Every row comes from one small tree of marks. Brackets hold a mark, then the marks that hang from it, in the order of their numbers. Every link used is in the known rows. Which tree was each row made from?
In the rows, zero is written as 128.
Known rows:
{Z_541 {Z_900 {Z_97 Z_140}}}: [113 104 126 153 104 110 166 170 154 115 155 141  78 124 126 160 120 111
 145 117 142 149  97 113 107 157 158 184 130 107 114  43  99]
{Z_900 {Z_97 {Z_140 Z_650}} Z_541}: [120  89 131 165  99 128 160 171 144  89 152 117 117 127 101 117 127 134
 142 155 131 104  87 113 154 217 189 176 139 122 135  55  90]
{Z_621 Z_650}: [129 127 128 142 144 103 122 158 142 128 143 107 113 122 129 156 128 105
 152 112 127 180 104 115  88 117 132 141 141 127 136 141  96]
{Z_521 {Z_105 {Z_621 Z_650}}}: [127 149 153 144 130 114 116 154 155 102 137 130 125 118 130 104 136 106
  95 116 137 203 112  97  95  95  70 197 154 143 166 156 102]
{Z_650 Z_140 {Z_601 Z_523} {Z_621 Z_105}}: [ 99 184 142  82 114 146 135 156 121 173  95 123 127 134 157 177 120  75
 115 111 139  84 148 152  53  58 117 149 132 174 141 207  97]
{Z_900 Z_97 Z_541}: [129  93 117 139 147 104 156 179 147 105 145 116  80 137 124 115 124 130
 159 111 131 102  94 117 150 180 144 191 140 100 109  84  96]
{Z_105 Z_521 {Z_621 {Z_650 {Z_601 Z_523}}}}: [125 175 120 110 112 123 125 134 141 140 114 156 112 121 138 143 122  78
 108 100 145 207 121 124  75  60  30 165 159 135 144 209 122]
{Z_601 Z_523 Z_604 {Z_650 Z_140 Z_621}}: [116 151 129  94 147 144 152 178 118 161 129 142 167 137 146 167 125  38
 110  96 131  99 111 136  55  79 192 106 124 147 133 204 110]
{Z_650 {Z_601 Z_523 Z_604}}: [146 165 111  99 147 140 135 161 132 166 114 123 118 134 136 160 118  91
 124  92 127 155 116 135 118 101 121 121 129 115 131 194 151]
{Z_601 {Z_523 Z_110} {Z_650 Z_140}}: [128 129 117 105 115 107 147 164 123 150 141 124 113 127 136 170 127  60
 116  96 123 117 134 144 110 116 200 175 134 168 141 166 118]
{Z_621 Z_105 {Z_650 Z_140 Z_601}}: [118 135 146 128 117 116 107 158 139 136 102 108 148 123 150 177 130  98
 146 121 148 136 135 141  53 114  97 120 133 186 136 198  84]
{Z_900 {Z_97 Z_140} Z_541}: [122  89 121 161 114 111 163 168 156 110 157 125  82 131 124 116 124 124
 157 135 139 140  95 113 158 192 170 200 132 117 124  69  94]
{Z_521 {Z_105 {Z_621 {Z_650 Z_140 Z_601}}}}: [116 142 168 135 120 120 115 168 143 112 113 129 167 124 137 131 137 114
 108 124 147 153 147 118  71 105  65 160 144 184 156 196 115]
{Z_140 {Z_650 Z_601 {Z_621 Z_105}}}: [ 99 180 158 101 125 147 129 155 139 115 104 114 143 121 135 167 124  90
 107 140 131  67 128 135  51 102 111 145 149 119 133 162  93]
{Z_179 Z_110}: [110 148 140 127 104 115 146 151 115 122 172  90 103 122 147 149 125 111
 163  98 111 166 123 120 131 123 143 157 136  88 134 114 113]
{Z_621 {Z_105 Z_521}}: [123 154 136 105  81 107 140 128 155 120 137 123  63 124 143 137 127  87
 142 116 140 165 106 124  95  98  56 196 145 138 142 139  76]
{Z_650 Z_140 {Z_601 Z_604} {Z_621 Z_105}}: [108 148 152  92 137 145 126 172 133 145  94 112 154 134 151 177 126  73
 123 119 147 114 127 143  55  93 114 115 119 151 131 219 101]
{Z_650 {Z_601 Z_604} Z_621}: [117 156 138  98 173 136 138 176 144 146 115 121 136 131 137 169 120  87
 127 106 133 137 120 129  76  99 124 120 130  88 116 188 135]
{Z_900 {Z_97 Z_140}}: [117 120 128 156 111 111 155 159 148 109 165 144  76 125 131 142 128 110
 145 133 134 162  99 106 126 175 160 191 126 104 137  90  77]
{Z_541 {Z_900 {Z_97 {Z_140 {Z_650 Z_621}}}}}: [ 90 121 146 142 107 137 167 182 138 100 150 143 124 122 108 166 121  96
 114 143 135 110  97 115  72 144 192 162 138 103 121  39  84]
{Z_105 Z_521 Z_621}: [117 148 144 117 102 114 150 133 147 106 138 133  74 125 131 123 128  96
 132 112 138 175 103 108 105  97  36 199 150 109 145 144 108]
{Z_97 {Z_140 {Z_650 Z_601}}}: [114 149 151 144  95 139 147 152 143 118 136 112 140 116 120 166 125 125
 140 154 129 122 127 122 109 164 148 136 137 127 143 121 127]
{Z_601 {Z_523 {Z_110 Z_179}}}: [127 140 105  95 111 117 130 146 126 178 141 106  49 131 123 150 126 103
 109  83 109 206 136 132 171  97 204 225 130 108 158 123 102]
{Z_650 {Z_621 {Z_105 Z_521}}}: [101 171 144  91 101 117 143 136 150 126 133 133  75 125 146 144 124  65
 125 120 140 153 112 126  62  61  74 195 147 128 138 151  66]
{Z_650 {Z_601 Z_523}}: [131 176 117 103 132 128 143 153 134 164 121 121  96 130 142 161 117 106
 135  96 125 119 135 136 108 100 114 153 141 123 130 169 138]
{Z_541 {Z_900 {Z_97 {Z_140 Z_650}}}}: [110 106 139 158  93 127 163 173 141  95 156 134 112 121 105 162 123 117
 132 137 135 120  91 113 105 177 178 164 135 117 124  24  95]
{Z_601 Z_604 Z_650}: [139 130 127 121 152 116 146 164 152 119 143 131 137 125 144 153 129  68
 135 102 129 124  92 117  91 140 148 126 133  95 118 160 120]
{Z_105 Z_521 {Z_621 {Z_650 Z_140}}}: [114 119 151 134  97 110 128 148 131 112 130 126 126 125 127 140 134  90
 138 122 147 201 108 114  72  94  58 149 142 171 153 179  85]
{Z_97 {Z_140 Z_650} {Z_900 Z_541}}: [121 114 139 162  79 135 168 165 163 100 141  59 111 132 111 125 121 145
 149 175 116  96  78 111 176 201 210 167 136 160 134  79 112]
{Z_523 Z_110 Z_601}: [129 103 130 106 143  99 123 163 123  98 158  60  71 115 125 163 124  97
 140 107 114 174 138 126 143 154 151 208 145 111 150 156 124]
{Z_523 {Z_110 Z_179} {Z_601 {Z_650 Z_140}}}: [104  82 141  97 117  99 125 172 116 116 161  78 121 121 141 174 134  90
 136 100 118 126 156 133 125 163 217 194 131 124 146 164  89]
{Z_601 Z_604 {Z_650 Z_140 {Z_621 Z_105}}}: [108 138 151 100 135 133 137 168 138 130 118 134 167 130 157 168 131  33
 112 117 143  87 105 134  35  97 151 119 123 145 131 202  76]
{Z_140 {Z_650 Z_601}}: [121 152 147 125 128 132 139 162 133 115 125 103 138 123 121 165 125 128
 139 130 120  82 126 127 101 151 125 127 146 115 128 135 126]
{Z_110 Z_179}: [112 130 136 118 115 114 138 153 140 147 146 102  78 133 137 146 129 135
 149  98 117 152 122 113 134 123 159 182 128  92 137 103  85]
{Z_601 {Z_523 Z_110} Z_604 {Z_650 Z_140}}: [144 120 110 101 130 121 140 170 123 156 134 125 135 131 131 169 129  43
 105  93 126 153 116 144 117 117 204 145 123 161 145 196 129]
{Z_169 Z_604}: [118 135 133 126 130 125 152 151 136 131 148  89  86 131 121 149 118 108
 132  86 131 201 118 110 114 102 124 191 129 108 146 146 125]
{Z_900 Z_541}: [133 105 128 131 138 112 154 163 151 126 135  81  91 135 123 127 122 132
 166 112 126 106 108 123 147 146 135 172 143 120 116 102 125]
{Z_650 Z_140 Z_601 {Z_621 Z_105}}: [ 92 159 160  99 121 134 132 163 133 141 102 111 134 130 156 179 124  87
 135 124 143  69 146 143  47  87 105 145 130 159 129 190  87]

Which tree is each row?
[ 93 147 157 106 123 121 144 161 137 125 124 129 148 125 164 170 130  50
 128 122 140  47 122 133  27  93 143 149 135 155 130 172  63] => {Z_601 {Z_650 Z_140 {Z_621 Z_105}}}
[106 205 139  88 116 158 130 149 125 147  99 126 137 124 138 165 120  75
  87 126 126  71 130 145  61  72 122 149 151 135 146 180  99] => {Z_140 {Z_650 {Z_601 Z_523} {Z_621 Z_105}}}
[108 120 138 150  95 130 161 176 145  99 137 144 132 119 113 177 119 123
 128 139 140  89 115 124  93 179 151 151 138 107 108  51 114] => {Z_541 {Z_900 {Z_97 {Z_140 {Z_650 Z_601}}}}}
[112 135 141 153 103 128 149 167 140  98 144 147 132 120 119 156 128 121
 132 155 133 106 113 117 111 199 158 157 135 107 133 102  94] => {Z_900 {Z_97 {Z_140 {Z_650 Z_601}}}}
[115 122 141 164  94 127 151 163 134  90 163 142 112 121 111 139 131 116
 132 155 126 138  91 106 125 196 182 170 133 117 147  78  73] => {Z_900 {Z_97 {Z_140 Z_650}}}
[152 138  98 100 147 118 139 161 138 148 136 134 109 123 131 155 126  39
  96  87 120 182 105 135 127 108 193 171 135 110 140 179 139] => {Z_601 {Z_523 Z_110} Z_604 Z_650}
[116 125 139 153  86 140 165 168 167 104 122  66 130 130 121 140 117 153
 147 176 121  72 101 122 164 202 189 153 140 153 120 104 134] => {Z_97 {Z_140 {Z_650 Z_601}} {Z_900 Z_541}}
[ 99 108 140 151 120 138 163 180 142  96 149 126 126 129 105 125 125 110
 128 159 132  92  93 114 122 181 205 175 141 111 130  66  81] => {Z_900 {Z_97 {Z_140 {Z_650 Z_621}}} Z_541}
[123 157 132 113 100 103 114 133 160 124 116 136 110 117 147 158 125  84
 137 121 151 190 122 134  56  88  43 158 154 147 132 188  84] => {Z_621 {Z_105 Z_521} {Z_650 Z_601}}
[134 138 132 119 134 122 116 149 152 117 108 146 140 122 129 141 127  74
 115 111 153 241 101 116  74  91  25 131 146 113 135 221 129] => {Z_105 Z_521 {Z_621 {Z_650 {Z_601 Z_604}}}}
[142 138 118 115 140 135 115 174 118 174 107 113 169 134 131 181 125  86
 130  98 137 183 123 142  85  99 143  76 122 175 141 229 127] => {Z_621 {Z_650 Z_140 {Z_601 Z_523 Z_604}}}
[142 129 100  90 123 131 124 155 126 179 131 113  73 136 118 150 127  90
  95  80 112 245 116 132 180  98 211 196 119 102 161 152 118] => {Z_601 {Z_523 {Z_110 Z_179}} Z_604}
[124 154 106  87 117 120 127 150 131 184 122 116  70 130 133 165 122 110
 109  80 116 185 157 143 159 101 179 212 134 103 142 148 127] => {Z_650 {Z_601 {Z_523 {Z_110 Z_179}}}}
[ 88 129 163  92 133 121 130 167 122  96 140  93 156 119 166 175 128  47
 132 123 136  50 137 132  30 115 135 154 142 153 139 209  65] => {Z_523 {Z_601 {Z_650 Z_140 {Z_621 Z_105}}}}
[ 93 149 156 103 144 129 146 177 125 142 117 108 142 133 142 182 122 105
 148 118 132  74 150 138  60 103 135 125 129 142 120 176 113] => {Z_650 Z_140 Z_601 Z_621}
[120 135 137 135 111 108 128 139 150 106 135 133 100 119 129 127 130  84
 128 113 143 220  98 106  81  89  42 176 154 126 146 163  94] => {Z_105 Z_521 {Z_621 Z_650}}
[125 159 152 135 136 117 113 158 160 107 119 138 144 116 136 119 132 112
  93 116 144 180 133 109  82  95  49 181 157 135 151 180 126] => {Z_521 {Z_105 {Z_621 {Z_650 Z_601}}}}
[ 98 129 147 147  98 146 171 173 159 107 136  67 121 132 115 133 118 125
 135 180 115  84  86 114 142 167 225 170 139 145 131  87 102] => {Z_97 {Z_140 {Z_650 Z_621}} {Z_900 Z_541}}
[121 114 125 156  94 120 170 162 176 121 144  63  77 134 132 125 117 140
 162 154 122 126  86 111 177 181 190 190 130 150 125  94 118] => {Z_97 Z_140 {Z_900 Z_541}}
[103 170 114  71 133 132 130 159 129 189 118 122  79 131 135 169 119  90
  90  87 116 172 162 147 127  67 198 216 137  91 140 162 117] => {Z_650 {Z_601 {Z_523 {Z_110 Z_179}}} Z_621}
[135 123 138 123 128 129 101 166 138 138  96 106 170 127 144 179 132  83
 131 119 150 176 115 139  60 116 102  91 122 178 139 222  95] => {Z_621 Z_105 {Z_650 Z_140 {Z_601 Z_604}}}
[119 130 166 144 113 116 117 165 138 108 133 123 151 124 128 116 140 112
 106 122 141 177 123 107  85 104  87 171 140 188 170 172  93] => {Z_521 {Z_105 {Z_621 {Z_650 Z_140}}}}
[109 130 152 126 102 115 126 152 136 116 112 131 145 124 134 153 130  96
 139 121 155 180 130 127  57  99  37 139 146 164 136 207 108] => {Z_105 Z_521 {Z_621 {Z_650 Z_140 Z_601}}}
[106 193 123  77  98 123 151 131 149 146 132 171 100 122 164 146 121  20
 100 103 141 106 111 137  37  36 102 191 157 139 138 180  71] => {Z_601 Z_523 {Z_650 {Z_621 {Z_105 Z_521}}}}
[140 160 104 108 122 113 100 139 141 159 102 120  94 116 139 171 123  62
  92 101 134 207 133 151  97  81 125 189 148 156 151 208 111] => {Z_621 Z_105 {Z_650 {Z_601 {Z_523 Z_110}}}}
[114 126 140  92 183 123 135 181 133  98 154 102 155 120 149 164 124  44
 127 104 126 111 113 117  58 123 155 132 142  82 125 206 113] => {Z_523 {Z_601 Z_604 {Z_650 Z_621}}}
[128  86 121  91 147 109 117 169 133 113 157  88 115 119 137 162 132  68
 115  87 116 191 128 124 141 157 208 189 132  71 144 179 110] => {Z_523 {Z_110 Z_179} {Z_601 Z_604 Z_650}}
[ 98 173 142  90 107 109 150 136 162 116 138 163 107 118 163 145 126  34
 119 116 145 102 108 128  30  68  90 186 156 121 123 163  65] => {Z_601 {Z_650 {Z_621 {Z_105 Z_521}}}}
[157 139  94 110 157 120 105 163 133 166 111 117 122 122 120 171 122  66
  96  91 129 252 122 144 119  95 159 142 135 133 144 220 148] => {Z_621 {Z_650 {Z_601 {Z_523 Z_110} Z_604}}}
[124 140 103  96 115 110 139 147 136 165 147 134  82 126 141 154 127  73
  98  81 113 159 134 134 140 104 220 220 139 102 144 134 102] => {Z_601 {Z_523 {Z_110 Z_179}} Z_650}
[127 145 132 123  92 100 117 129 157 120 133 129  90 117 139 145 129  78
 138 117 145 215  99 123  68  88  65 171 150 155 147 159  60] => {Z_621 {Z_105 Z_521} Z_650}
[141  93 121 102 161 103 124 173 133  90 157  84 124 113 135 163 127  50
 119  98 122 170 118 125 123 163 173 170 140  93 137 198 133] => {Z_523 Z_110 {Z_601 Z_604 Z_650}}
[112 125 153 141 137 123 117 164 132 120 104 112 159 124 136 164 130 107
 134 117 145 146 132 123  64 113  74 125 137 155 136 205 115] => {Z_105 {Z_621 {Z_650 Z_140 Z_601}}}
[115 140 145 114  83 106 115 144 143 132 111 126 136 122 147 169 130  88
 150 124 156 171 134 142  49  96  56 136 140 195 139 202  74] => {Z_621 {Z_105 Z_521} {Z_650 Z_140 Z_601}}
[153 148  99  91 146 129 128 162 134 166 114 112  96 129 124 166 120  77
 102  89 124 206 129 145 145 107 153 165 130 116 141 196 163] => {Z_650 {Z_601 {Z_523 Z_110} Z_604}}
[116 154 136 101 148 131 136 158 156 120 123 141 144 124 158 157 128  30
 102 108 139 112  92 125  42  87 136 145 136  98 125 190  87] => {Z_601 Z_604 {Z_650 {Z_621 Z_105}}}
[ 93 152 157  92  86 120 143 148 136 132 126 125 102 131 145 155 128  72
 138 126 145 132 123 134  52  71  90 170 134 175 145 163  57] => {Z_650 Z_140 {Z_621 {Z_105 Z_521}}}
[114 112 152 149 128 119 121 160 127 115 122 103 140 126 129 149 134 102
 138 119 138 165 110 113  76 110  95 138 134 161 150 177  92] => {Z_105 {Z_621 {Z_650 Z_140}}}
[101 167 158 110 118 141 133 153 132 111 124 107 125 122 127 153 127  86
 109 139 124  91 105 124  66 101 131 160 145 126 148 133  70] => {Z_140 {Z_650 {Z_621 Z_105}}}
[142 138 125 124 146 126  99 154 153 133 100 116 145 120 145 166 128  78
 120 110 146 203 105 131  71 110  88 115 134 132 135 215 106] => {Z_621 Z_105 {Z_650 {Z_601 Z_604}}}
[121 144 140 141 152 119 116 154 148 116 110 123 136 118 138 153 127 102
 122 111 140 169 122 115  71 110  58 151 150 107 131 190 125] => {Z_105 {Z_621 {Z_650 Z_601}}}
[135 110 132 109 164 114 131 173 135  93 157  94 145 119 146 158 126  65
 139 101 125 121 108 115  94 155 140 130 139  91 129 198 122] => {Z_523 {Z_601 Z_604 Z_650}}
[108 126 148 107 156 129 149 182 129 133 133 131 173 134 143 170 130  52
 129 112 134  90 109 128  50 108 179 102 122 127 121 183 103] => {Z_601 Z_604 {Z_650 Z_140 Z_621}}
[ 94 162 161 134  84 150 141 141 144 116 136 112 126 115 125 160 128  79
 105 166 132 128 108 120  73 117 159 167 137 138 165 121  71] => {Z_97 {Z_140 {Z_650 {Z_621 Z_105}}}}
[115 168 151  96 139 160 122 163 137 119  96 114 164 124 129 168 126  73
  96 135 134 100 109 135  60 105 117 116 137 111 137 188 106] => {Z_140 {Z_650 {Z_601 Z_604} {Z_621 Z_105}}}
